Known rows, with every way that one mark hangs from another
{K_690 {K_10 K_385 K_704}}: [-1.24 -0.13  1.17  2.39 -0.72  1.28  2.75  0.44 -0.46 -2.42 -0.24 -0.04
  1.07  0.71  1.18  0.91 -2.07 -2.04  1.24  1.61]
{K_690 {K_10 K_385}}: [-1.21 -1.54  3.03  3.66 -0.15  2.36  1.48 -0.39 -1.13 -2.62 -1.55 -0.16
  0.64  1.72  0.44 -0.52 -2.51 -1.47  0.34  2.63]
{K_985 {K_10 K_385 K_690 K_704} K_347}: [-0.37  3.04 -2.77 -2.81  0.10 -0.36  1.11  1.04  2.18  2.18  0.23 -0.85
 -1.09 -2.43 -0.53 -0.63 -0.14 -0.77  1.05 -3.42]
{K_704 {K_10 K_690}}: [ 3.50 -1.32 -2.61  4.03 -0.74  1.25 -1.54 -3.36 -1.74 -0.91 -0.69 -1.16
  0.48 -1.51  0.26  1.50  3.50 -1.20  0.81  0.08]
{K_10 K_690 K_704}: [ 3.40  0.64 -3.62 -0.82 -0.72 -1.76  0.59 -1.01  0.31 -1.72 -0.05 -1.58
  0.58 -1.56  1.96  2.45  3.29 -1.99  1.02 -1.51]
{K_690 {K_10 {K_985 K_347}}}: [-2.21 -0.20  3.33  3.54  0.72  0.37 -0.45  3.11 -2.93 -0.27 -1.00  1.11
  0.24 -0.80 -2.08 -1.66 -3.40 -0.30 -1.06  1.48]
{K_347 {K_985 {K_10 K_704}}}: [ 0.77  1.08 -0.18 -1.41 -1.46  0.76  0.86 -2.14  0.98  0.75  0.95 -0.73
  0.16  0.18  0.10  0.16  1.45  0.28  0.25  0.00]
{K_985 {K_10 K_690}}: [ 3.56  0.99 -1.98  0.25 -0.29  0.90  0.44 -3.76  0.64  0.57 -1.19 -1.97
 -0.63 -0.16  0.03 -0.54  2.89  0.11 -0.60 -1.63]
{K_690 {K_10 K_385 K_985}}: [-2.74 -3.01  2.58  2.95  1.52  1.54  1.29  1.12 -1.68 -2.51 -1.17  0.69
  0.60  2.54 -0.47 -1.24 -6.25 -2.14  0.93  2.20]
{K_99 K_94}: [ 2.49  1.92  2.31  1.43 -0.90  1.37 -1.38 -0.13 -2.66 -1.01 -0.51 -1.25
  1.07  1.94  0.89  2.07  1.80  1.83  0.15  2.23]
{K_690 {K_10 K_385 K_704 {K_985 K_347}}}: [-4.54  0.06  1.79  1.18  1.20 -0.43  1.31  4.88 -1.06 -0.37  0.21  1.52
  0.28 -0.63 -1.26 -0.92 -5.88 -1.99  1.27  0.36]
{K_94 K_99}: [ 3.52  1.60  3.56  1.19 -0.55 -0.13 -0.53 -1.30 -3.52 -3.08 -1.94 -0.05
  0.82  2.05  1.00  0.23  3.31  1.54 -0.25 -0.46]
{K_985 {K_10 K_704} {K_347 K_99}}: [ 0.65  1.96  1.74  0.14 -0.89 -1.27 -0.26 -0.50  0.91  2.77  0.91  1.22
 -0.33 -1.38 -0.16 -1.30  3.95  3.79 -4.13 -0.69]
{K_10 K_385}: [ 0.93 -1.60  2.20  0.47  0.77  0.36  0.10 -0.02 -1.19 -2.49 -1.83 -0.59
  1.03  2.06  0.75  0.30 -1.79 -1.03  1.15  1.59]
{K_347 K_99 K_985}: [ 0.18 -3.74  2.01  0.32 -1.21 -0.95 -2.16 -2.53  0.23 -1.60  0.09  1.01
  0.02  1.42  1.05  0.13  3.68  2.23 -2.95  3.78]
{K_690 {K_10 K_704 K_985}}: [-0.91 -0.97  0.98  2.93  0.10 -0.01  1.78  1.13 -1.57 -2.02  0.34  0.43
  1.10  0.45  0.14  0.20 -2.73 -1.87  0.42  0.96]
{K_347 {K_985 K_10}}: [ 0.95 -0.09  1.40 -0.31 -0.96  1.69 -0.39 -3.15  0.19  0.61 -0.45 -0.89
 -0.21  1.29 -0.89 -0.99  1.23  1.01 -0.69  1.25]
{K_985 {K_10 K_385 K_690 K_704}}: [ 0.99  1.05 -3.61 -2.07  0.07  0.30  2.31 -1.94  2.52  0.17  0.00 -1.63
 -0.56 -0.10  0.91  0.08  0.31 -1.72  1.69 -2.69]
{K_704 {K_10 K_385 {K_985 {K_347 K_99}}}}: [-2.95 -4.14  3.07  2.96  1.75 -0.11 -3.23  2.04 -1.74  0.99  0.07  3.07
 -0.01  0.39 -2.11 -1.76 -2.48  1.35 -1.61  1.70]
{K_10 K_385 K_704}: [ 0.84 -0.51  0.58 -0.63  0.29 -0.55  1.19  1.11 -0.19 -2.23 -0.48 -0.59
  1.28  1.09  1.68  1.35 -1.48 -1.49  1.98  0.24]

Rows
[-0.26  0.90  1.07 -0.68  1.27 -2.41 -0.91  4.75 -1.78 -0.10  0.09  0.75
  0.86 -1.27 -0.76  0.22 -2.03 -0.43  0.64 -1.10] -> {K_10 K_704 {K_985 K_347}}
[-0.97  0.06 -4.33 -4.19 -0.74  0.73  1.40 -2.09  3.71  0.82  1.04 -0.97
 -1.09 -0.25  0.54  0.43  0.15 -1.99  2.42 -1.34] -> {K_347 {K_985 {K_10 K_385 K_690 K_704}}}
[-0.22  1.75 -1.03 -1.84  0.75  0.54  0.13  0.07  1.22  2.10 -1.13 -0.94
 -1.35 -1.33 -1.36 -1.72 -0.48  0.03  0.17 -2.51] -> {K_985 {K_10 K_385 K_690} K_347}
[ 0.81  0.55  3.37  1.42 -0.36 -0.45 -1.56 -1.20 -0.15  2.65 -0.56  1.00
 -0.83 -0.37 -1.10 -2.57  3.53  4.45 -5.04  0.38] -> {K_985 K_10 {K_347 K_99}}
[-0.87  3.09  1.40 -1.44  0.36  0.30  0.97  1.79  0.49  2.08 -0.01 -0.12
 -0.04 -0.79 -1.03 -1.19 -1.73  0.39  0.46 -1.67] -> {K_985 {K_10 K_385 K_704} K_347}
[-1.78 -1.92 -1.76  1.45  1.95  0.27 -2.17  2.35 -1.42  0.83 -0.51  0.95
 -0.41 -1.92 -2.23 -0.57 -3.19 -2.14  2.20 -1.12] -> {K_704 {K_10 K_385 K_690 {K_985 K_347}}}
[ 0.24  3.46  3.56  0.64 -1.18  1.01 -2.02 -0.33 -0.66  3.64  0.93  0.77
 -0.83  0.45 -0.91 -0.98  4.02  6.53 -4.73  1.33] -> {K_985 K_10 {K_347 {K_99 K_94}}}
[ 0.44 -1.05 -3.86 -2.53 -1.93 -1.00  0.03 -4.37  4.05  1.42  2.03  0.08
 -1.48 -0.99  1.33  0.39  5.71  1.59 -2.33 -0.46] -> {K_347 K_99 {K_985 {K_10 K_690 K_704}}}
[-3.12 -0.98  2.08  2.45 -0.02 -1.81  0.03  2.71 -0.85  0.30  1.26  2.78
  0.01 -1.43 -0.44 -0.96 -0.37  1.56 -3.41  1.42] -> {K_690 {K_10 K_704 {K_985 {K_347 K_99}}}}
[-1.94 -0.21 -2.89 -3.49  1.88 -2.71 -0.23  4.60  0.90 -0.09  0.07  0.42
 -0.20 -1.96 -0.38  0.57 -3.36 -2.63  2.72 -2.31] -> {K_10 K_385 K_690 K_704 {K_985 K_347}}
[ 1.65  4.13 -2.79 -1.56 -0.69 -0.99  0.63  0.02  1.01  2.59  0.45 -1.08
 -0.86 -3.48 -0.54 -0.15  2.88  0.39 -0.34 -3.34] -> {K_985 {K_10 K_690 K_704} K_347}
[-0.55  1.70  0.31 -1.83 -2.58  0.82 -0.57 -2.57  1.87  2.23  2.99  0.65
 -0.53  1.56  0.98  1.30  4.41  4.62 -2.57  2.09] -> {K_347 {K_99 K_94} {K_985 {K_10 K_704}}}
[ 1.24 -0.68 -3.49 -2.01  0.20 -1.36  1.01  0.16  1.35 -2.18 -0.27 -1.02
  0.33 -0.44  2.00  1.95  0.15 -2.92  2.60 -1.40] -> {K_10 K_385 K_690 K_704}
[-0.14 -3.30 -2.30 -1.70  2.48 -0.86 -0.56  1.05  0.29 -2.07 -1.25 -0.45
 -0.10  1.38  0.10  0.11 -3.78 -2.71  2.33 -0.52] -> {K_10 K_385 K_690 K_985}
[-2.17 -2.19  2.47  2.78  2.20  0.85 -2.39  3.37 -3.18  0.68 -0.67  1.56
  0.60  0.00 -2.71 -1.10 -5.08 -0.70  1.58  0.45] -> {K_704 {K_10 K_385 {K_985 K_347}}}
[-0.22 -2.08 -3.74 -2.73  1.85 -2.01  0.80  1.97  0.96 -2.06 -0.04 -0.36
  0.10  0.41  1.03  1.20 -3.39 -3.60  3.18 -1.60] -> {K_10 K_385 K_690 K_704 K_985}
[ 1.82 -1.09 -3.99 -1.46  1.06 -2.32  0.12  0.72  0.16 -1.64  0.22 -0.71
  0.41 -0.75  1.06  1.75 -0.19 -2.40  1.74 -1.87] -> {K_10 K_690 K_704 K_985}
[ 0.77  1.23  0.50 -0.78  0.22  1.12  2.08 -1.01  0.99  0.22 -0.20 -0.88
  0.54  1.52  0.40 -0.30 -1.60 -0.46  1.13 -1.25] -> {K_985 {K_10 K_385 K_704}}
[-3.07 -1.77  0.99  1.65  1.07  0.56  2.29  2.10 -0.76 -2.20  0.17  0.72
  1.02  1.50  0.19  0.04 -5.97 -2.92  1.87  1.13] -> {K_690 {K_10 K_385 K_704 K_985}}
[ 0.46  1.78  3.50  0.94 -1.12 -0.45 -3.07  1.94 -1.72  1.30  0.56  1.10
 -0.01  0.02  0.26  0.88  4.08  5.38 -3.68  2.86] -> {K_985 {K_347 {K_99 K_94}}}
[-0.21  0.37  2.18 -0.45 -2.06  2.03 -1.84 -3.37  1.01  2.16  1.71  0.60
 -0.75  2.51  0.11  0.01  4.23  5.37 -3.34  3.13] -> {K_347 {K_99 K_94} {K_985 K_10}}
[ 1.47 -0.22 -2.65 -1.79 -1.20  1.10 -0.39 -3.94  1.78  0.80 -0.24 -1.52
 -1.39 -0.24 -0.45 -0.47  2.97  0.08  0.01 -0.52] -> {K_347 {K_985 {K_10 K_690}}}
[ 1.23  1.18 -4.31 -2.75 -1.66  0.03  0.79 -3.02  2.79  0.87  1.25 -1.47
 -0.86 -1.36  0.56  0.91  3.24 -0.81  0.89 -1.59] -> {K_347 {K_985 {K_10 K_690 K_704}}}
